Every row comes from one small tree of marks. Brackets hold a mark, then the marks that hang from it, in alphabetical order. Every link used is in the known rows. Which tree was each row made from?
In the rows, 128 means zero.
Known rows
[tilid fuli gusu [natu [zulo meza]]]: [148 149 134 177 107 114 138 145  90 158 153 158 132 116 106 156 118 153
 149 103 154 109 101 138 127  96 141  95 139 140  98  67 141]
[fogu mikob]: [134  96 149 136 126 137 131 128 105 140 123 161 147 130 122 109 103 127
 108 109 109 145 145 154 143 182 152 126 139 141 151 115 143]
[mege gusu [natu zulo]]: [107 127 144 161 112  95 110 141 136 126 129  87 145 136 123 134 107 147
 128 127 132 218 116 143 145 135 147 141 123 118 154 161 151]
[fuli mege [zulo gusu]]: [147 149 119 131 158 102 103 121 166 139 136  95 147  93 121  93 101 141
 114 126 131 136 175 113 124 147 169 121 141 127  99 151 128]
[natu [zulo meza]]: [125 115 119 177  90 120 123 144 111 145 138 135 160 132 122 155 103 133
 117 111 124 109 116 145 123 146 143 112 144 121 136 116 135]
[bugop mege tilid]: [123  98 154 131 131 158 103 125 132 139 131 161 138 121 109 132 111 124
 115  96 127 105 144 112 137 145 166 113 166 120 160 129 149]
[bugop [tilid fuli gusu natu] zulo]: [158 147 172 153 172 121  98 130  95 155 151 184  87 144  87 158 128 155
 143 110 149 130 142 114 154 101 143  94 158 122 118 103 143]
[mege natu]: [113 118 151 140 111 135 130 134 142 129 133 146 130 129 130  95 111 133
 123 125 122 187 137 132 136 141 140 122 141 124 161 139 127]
[mafa fogu rolug]: [111  67 133 127 114 102 114 121 151 134 134 205 128 111 116  99 125 113
 102 129 137 155 141 140 103 194 178  91 170 157 164  99 183]
[bugop mege zulo]: [ 96 104 155 140 140 115 121 129 168 156 131 159 171 135 112 136 118 129
 113 107 119 110 129 104 152 173 165 133 169 106 184 140 160]
[bugop mege [zulo gusu meza]]: [ 98 115 140 145 118 135 141 137 188 163 146 116 182 124 113 150 118 145
 105 114 137  88 148 126 123 119 164 129 154  94 130 129 139]
[fuli mege zulo]: [142 141 121 135 150 108 112 119 134 138 130 146 152 111 119  91  99 129
 117 117 121 145 157 105 133 170 180 118 157 135 134 150 126]
[fuli [mege natu] [zulo gusu]]: [152 159 120 126 133 116 109 125 170 132 136  82 150  98 123  80 107 154
 118 133 141 189 170 113 126 124 177 123 124 123 116 172 109]
[fuli [mege gusu natu]]: [101 126 140 133 133 128 122 125 141 124 130 123 141 126 133  71 105 146
 117 117 141 252 149 139 134 147 171 130 140 121 147 169 128]
[tilid gusu natu]: [102 139 169 147 134 108 106 142 118 138 134 156  92 116 122 116 115 134
 143 112 154 127 125 138 133 142 149 120 145 128 136  77 137]
[tilid fuli natu]: [120 127 155 138 157 122 146 118 136 151 139 160 122 113 111 107 113 127
 140 107 122 123 144 138 124 123 139 103 160 124 146  89 148]
[bugop [mege natu] zulo]: [100 122 158 139 116 130 126 132 181 146 131 146 170 139 111 116 120 139
 113 118 128 177 121  99 157 140 174 137 157 106 190 162 141]
[mege gusu]: [ 79 112 157 142 150 100 127 129 145 133 128 140 141 138 127 114 103 124
 124 125 128 162 145 146 127 167 140 135 147 122 139 135 154]
[mege gusu [natu [tilid meza] zulo]]: [139 164 173 156 113  95  93 125 155 112 132  71 132 155 123 116 112 175
 120 100 124 174 106 133 134 182 148 128 123 125 149 161 141]
[tilid gusu]: [120 122 156 141 126 108 114 140 127 138 137 166 102 126 134 126 110 138
 137 113 140 129 114 134 136 164 138 115 148 148 127  98 143]
[mafa [fogu meza mikob]]: [135  83 135 110 131 126 119 128 145 135 138 184 144 132 120  94 112 119
  98 133 118 144 155 174 141 162 168 118 129 160 148 112 177]
[zulo meza]: [105 107 133 156 100 139 147 137 126 144 140 162 157 133 132 115 106 130
 115 113 126 119 149 146 115 146 136 107 153 122 127 106 123]
[fogu [mafa rolug] meza mikob]: [143  80 140 109 148 122 141 131 162 132 135 190 161 130 127  64 118 138
  79 123 105 177 121 175 161 186 175 112 132 144 161 113 158]
[natu [tilid fuli meza] [zulo gusu]]: [205 160 149 145 139  97 102 107 171 142 147  80 107 129 115 140 114 176
 125  87 114  50 115 123 121 159 126  89 129 140 100 122 162]
[mafa [fogu meza mikob] rolug]: [125  59 132 108 126 119 110 123 139 135 133 200 146 125 110  78 123 118
  81 134 119 163 151 171 128 191 192  99 144 166 154 102 189]
[mafa [fogu mikob]]: [133  88 135 128 123 138 126 128 127 140 129 192 146 130 121 108 114 122
 103 120 131 168 159 161 127 170 170 115 141 169 153 108 174]
[tilid fuli gusu natu]: [129 146 160 143 151 118 136 128 118 152 142 172  99 117 115 122 121 140
 155 106 152 122 124 132 134 117 133 105 152 143 114  74 150]
[bugop [mege gusu natu]]: [ 63 122 162 130 126 132 140 131 174 133 126 124 173 123 122 104 113 132
 124 118 141 202 126 124 141 137 166 150 147 117 172 157 153]
[mege gusu natu]: [ 85 125 157 144 129 117 134 132 153 124 130 129 143 142 133  96 109 137
 124 133 133 226 138 145 134 136 143 144 136 118 148 152 134]
[natu [tilid meza]]: [155 141 177 137 127 116 102 111 156 126 135 132 114 143 128 100 107 152
 113  91 111  79 124 131 122 218 140 102 154 131 147 120 138]
[bugop [tilid fuli gusu meza] zulo]: [197 140 175 148 144 129 102 123 102 149 155 175  88 171 100 155 121 166
 128  97 150  85 129 107 161 128 141  77 168 143  97 114 159]
[fogu meza mikob]: [124  95 144 123 147 132 123 132 119 136 131 157 152 142 122  97 102 127
 104 122  99 136 140 170 154 168 146 124 128 138 144 113 149]
[natu tilid]: [128 124 158 140 139 110 111 116 172 129 127 162 117 134 127 109 110 141
 120 104 101 112 129 127 124 206 134 118 145 130 161 130 131]
[fuli tilid]: [135 108 144 151 104 133 132 120 128 136 134 132 123 147 118 101 106 130
 123 128 125 150 131 121 141 147 118 124 156 120 149 130 140]
[bugop mege tilid [zulo gusu]]: [139 112 155 129 152 137  90 128 174 153 138 111 133 131  96 160 119 147
 107 113 130  97 161 113 145 112 168 122 153  96 141 151 151]

Which tree is each row?
[157 161 198 150 142 128  64 135  92 139 150 127  84 159 102 154 120 159
 126 100 165  97 144 127 158 121 165 100 160 109 124  91 135] => [bugop [tilid gusu meza natu] zulo]
[125 158 187 138 121 110 114 115 176 115 133 103 127 160 131  89 113 165
 116 110 130 179 131 142 129 182 141 127 136 124 150 151 133] => [mege gusu [natu [tilid meza]]]
[180 153 159 147 124  97  73 121 168 128 139  53 105 126 123 138 108 172
 113  95 119  55 118 133 122 185 140 104 127 125 124 128 150] => [natu [tilid meza] [zulo gusu]]
[ 86 140 173 133 133 123 128 118 204 125 122 138 156 131 120  95 121 150
 121 110 125 198 116 116 132 179 161 152 136 125 174 169 144] => [bugop [mege gusu [natu tilid]]]
[181 162 178 137 138 114 128 108 146 138 147 166  84 148 121 114 118 172
 140  83 132  74 101 115 132 191 127  83 153 166 105  94 155] => [natu [tilid fuli gusu meza]]
[196 142 114 139 153 100 100 107 170 144 137 107 100 102 111 119 114 178
 120  87 109 114 118 114 119 168 150  93 126 146 110 150 146] => [natu [tilid [fuli mege]] [zulo gusu]]
[186 174 175 159  87 109  75 136 134 118 139  97  95 147 122 129 118 184
 130  92 146 130  77 119 145 185 145 106 122 152 135 129 130] => [mege [natu [tilid gusu meza] zulo]]
[161 149 126 168  79 126 111 135 172 129 144  79 139 122 122 135 116 173
 114 116 123 147 124 144 108 125 137 119 103 119 119 147 104] => [mege [natu tilid [zulo gusu meza]]]
[157 149 100 151 137 134 165 113 124 153 148 187 185 113 113  91 105 140
 124 112 129 139 162 105 116 134 163  93 158 145  88 135 126] => [tilid [fuli mege [zulo meza]]]
[173 145 116 166 123 116 132 120 171 149 150 117 136 121 110 149 117 170
 125 104 116  87 123 132 104 129 118  97 122 138  87 120 134] => [natu [tilid fuli] [zulo gusu meza]]
[194 146 126 148 142 101  93 114 127 144 134 164  89 117 109 127 117 184
 134  78 126 124  82 100 143 195 154  88 137 175 115 130 148] => [natu [tilid [fuli mege] gusu] zulo]
[138 136 146 170 106 115  95 131 104 139 133  86 126 133 100 125 111 137
 132 123 133 139 116 125 148 124 133 127 146 102 170 115 140] => [fuli [tilid [natu zulo]]]
[148  82 143 123 134 126 149 128 148 135 125 201 164 124 125  85 119 139
  82 108 116 191 121 166 151 193 177 112 145 149 168 108 156] => [fogu [mafa rolug] mikob]
[160 135 134 167 105 138  82 147  95 142 147  71 123 110 101 166 111 148
 119 116 144  89 158 158 112  62 156 104 129  93 100 102 116] => [bugop [tilid [natu [zulo gusu meza]]]]
[163 152 128 150 146  99 106 128  96 153 140 137  95  98 108 127 117 162
 146  83 156 132  99 118 141 133 173  93 143 151 117 100 151] => [tilid [fuli mege] gusu [natu zulo]]
[148 162 124 158 104 139 135 121 114 140 145 120 168 117 101  79 106 139
 121 129 151 166 166 108 126 108 169 120 160 105 117 125  96] => [fuli mege [tilid natu] [zulo meza]]
[105  69 129 112 125 100 101 122 168 132 140 195 134 120 116  85 124 108
  98 140 129 128 138 148 115 186 181  89 157 150 163 110 185] => [mafa [fogu meza] rolug]
[181 151 163 153  94 113  85 123 152 119 135  97 120 146 124 116 115 174
 118  95 117 131  99 121 136 192 152 109 129 128 162 148 135] => [mege [natu [tilid meza] zulo]]
[172 117 141 140 172 128 107 116 147 155 149 145 104 144  97 160 118 157
 115 121 119 115 170 118 141  91 127  95 149 117 105 145 151] => [bugop [tilid fuli] [zulo gusu]]
[126 147 170 154 115 127 109 131 113 137 137 121  90 138 110 108 116 140
 143 123 165 148 120 125 145 123 128 122 152 124 133  89 131] => [fuli [tilid gusu natu]]
[164 143 174 148  86 133 110 127 114 132 146 115  91 163 124 104 108 151
 129 111 165 110 114 123 150 150 127 106 162 142 115 103 145] => [fuli [tilid gusu meza]]
[162 156 157 144 126 126 134 117 161 132 143 185  91 138 121 109 125 174
 147 108 130 180 103 108 139 158 117 103 130 164 123 132 128] => [mege [natu [tilid fuli gusu]]]
[114 120 132 131 170 114 148 109 141 144 133 159 139 122 120  89 104 142
 127 103 131 191 146 128 132 152 158 109 155 143 116 145 158] => [tilid [fuli [mege gusu]]]
[167 145 138 150 115 104  83 129 182 126 135  67 109 121 120 136 117 171
 119 116 116 151 114 131 126 144 131 122 105 124 144 158 123] => [mege [natu tilid [zulo gusu]]]
[181 144 128 148 149  94 105 113 181 144 139 103 111 115 110 151 116 170
 128 106 103  94 117 122 123 154 116 102 122 144 115 134 157] => [natu [tilid fuli] [zulo gusu]]
[183 160 186 138 146 145 104 122  83 139 153 161  72 137 103 125 120 156
 141  88 164  87 138 129 139  98 147  73 163 142  95  67 151] => [bugop [tilid fuli gusu meza natu]]
[164 165 110 155 131 115 157 123 115 155 153 197 154 113 117 104 110 156
 137 111 154 139 140 100 126 129 163  93 151 167  63 112 124] => [tilid [fuli mege [zulo meza]] gusu]
[134  60 133 123 113 129 125 118 124 135 126 206 144 120 110  90 124 116
  84 121 131 177 153 163 114 204 189  96 154 170 168  97 187] => [mafa [fogu mikob] rolug]
[ 84 129 178 134 160 136 101 127 129 135 127 124 135 113  99 124 115 122
 126 104 146 142 159 131 133 113 177 133 160  99 157 120 153] => [bugop [mege gusu] [tilid natu]]
[160 152 134 149 128 110 116 117 168 138 141  72 146 129 110 113 107 136
 125 153 138 127 167 106 136 115 121 132 138 119 100 145 132] => [fuli tilid [zulo gusu]]
[144 162 174 125 129 128 102 111 160 111 134 100 119 146 131  56 109 175
 108  89 134 207 133 131 122 188 178 118 139 126 138 175 124] => [fuli [mege gusu [natu [tilid meza]]]]
[141 115 133 140 188 123 114 106 128 150 140 168 124 152  97 130 112 156
 116 105 129 193 165 114 151 129 166 102 162 125 116 175 151] => [bugop [tilid [fuli [mege gusu]]] zulo]
[150 162 176 157 114  94  78 146  96 137 142  98  98 123 117 141 112 150
 140  96 163  80 100 142 142 151 160 104 145 127 131  72 155] => [tilid gusu meza [natu zulo]]
[180 159 157 153 104 119 118 114 129 133 143  92 153 154 115  92 102 136
 123 132 139 106 150  99 147 157 136 116 166 125 125 130 139] => [fuli [tilid meza] zulo]
[190 171 120 126 185  98 117  93 189 143 140 123 129 100 108  93 112 164
 123 110 110 123 159  94 115 160 149 103 135 152  87 160 130] => [natu [tilid [fuli mege [zulo gusu]]]]
[159 157 187 140 124 104  93 125 149 126 139 139  80 148 129 114 113 164
 127  87 139  82 106 123 133 211 136 102 148 151 122 100 138] => [natu [tilid gusu meza]]
[164 196 182 157 117 107 108 125 109 133 148  87 117 143 104 104 113 145
 144 126 175 112 137 103 151 126 143 118 156 123 105  89 135] => [fuli [tilid gusu meza natu] zulo]
[169 154 145 138 154 125 121 119 118 150 142 193 133 113  92 145 121 143
 145 108 146  91 133  71 151 124 150 102 158 163 102 124 159] => [bugop mege [tilid [fuli zulo] gusu]]
[161 144 168 140 130 123 140 122 117 145 151 167 102 145 126 118 112 156
 138  95 151  90 110 122 138 149 129  82 161 164  97  85 165] => [tilid fuli gusu meza]
[153 148 123 141 170  93 143 113 174 151 145 123 154 108 114 120 111 137
 133 139 122 109 170 108 127 118 126 111 140 137  83 129 156] => [tilid [fuli [zulo gusu]]]
[ 54 117 152 153 131 121 154 135 172 157 139 156 211 147 109 145 116 135
 109 116 139 147 139 126 134 144 165 150 161  97 147 140 154] => [bugop [mege gusu] [zulo meza]]
[142 130 128 153 105 107  98 143 157 135 135  69 128 110 126 136 111 154
 121 130 130 166 130 139 133 106 143 123 112 118 136 147 136] => [mege [natu [zulo gusu]]]
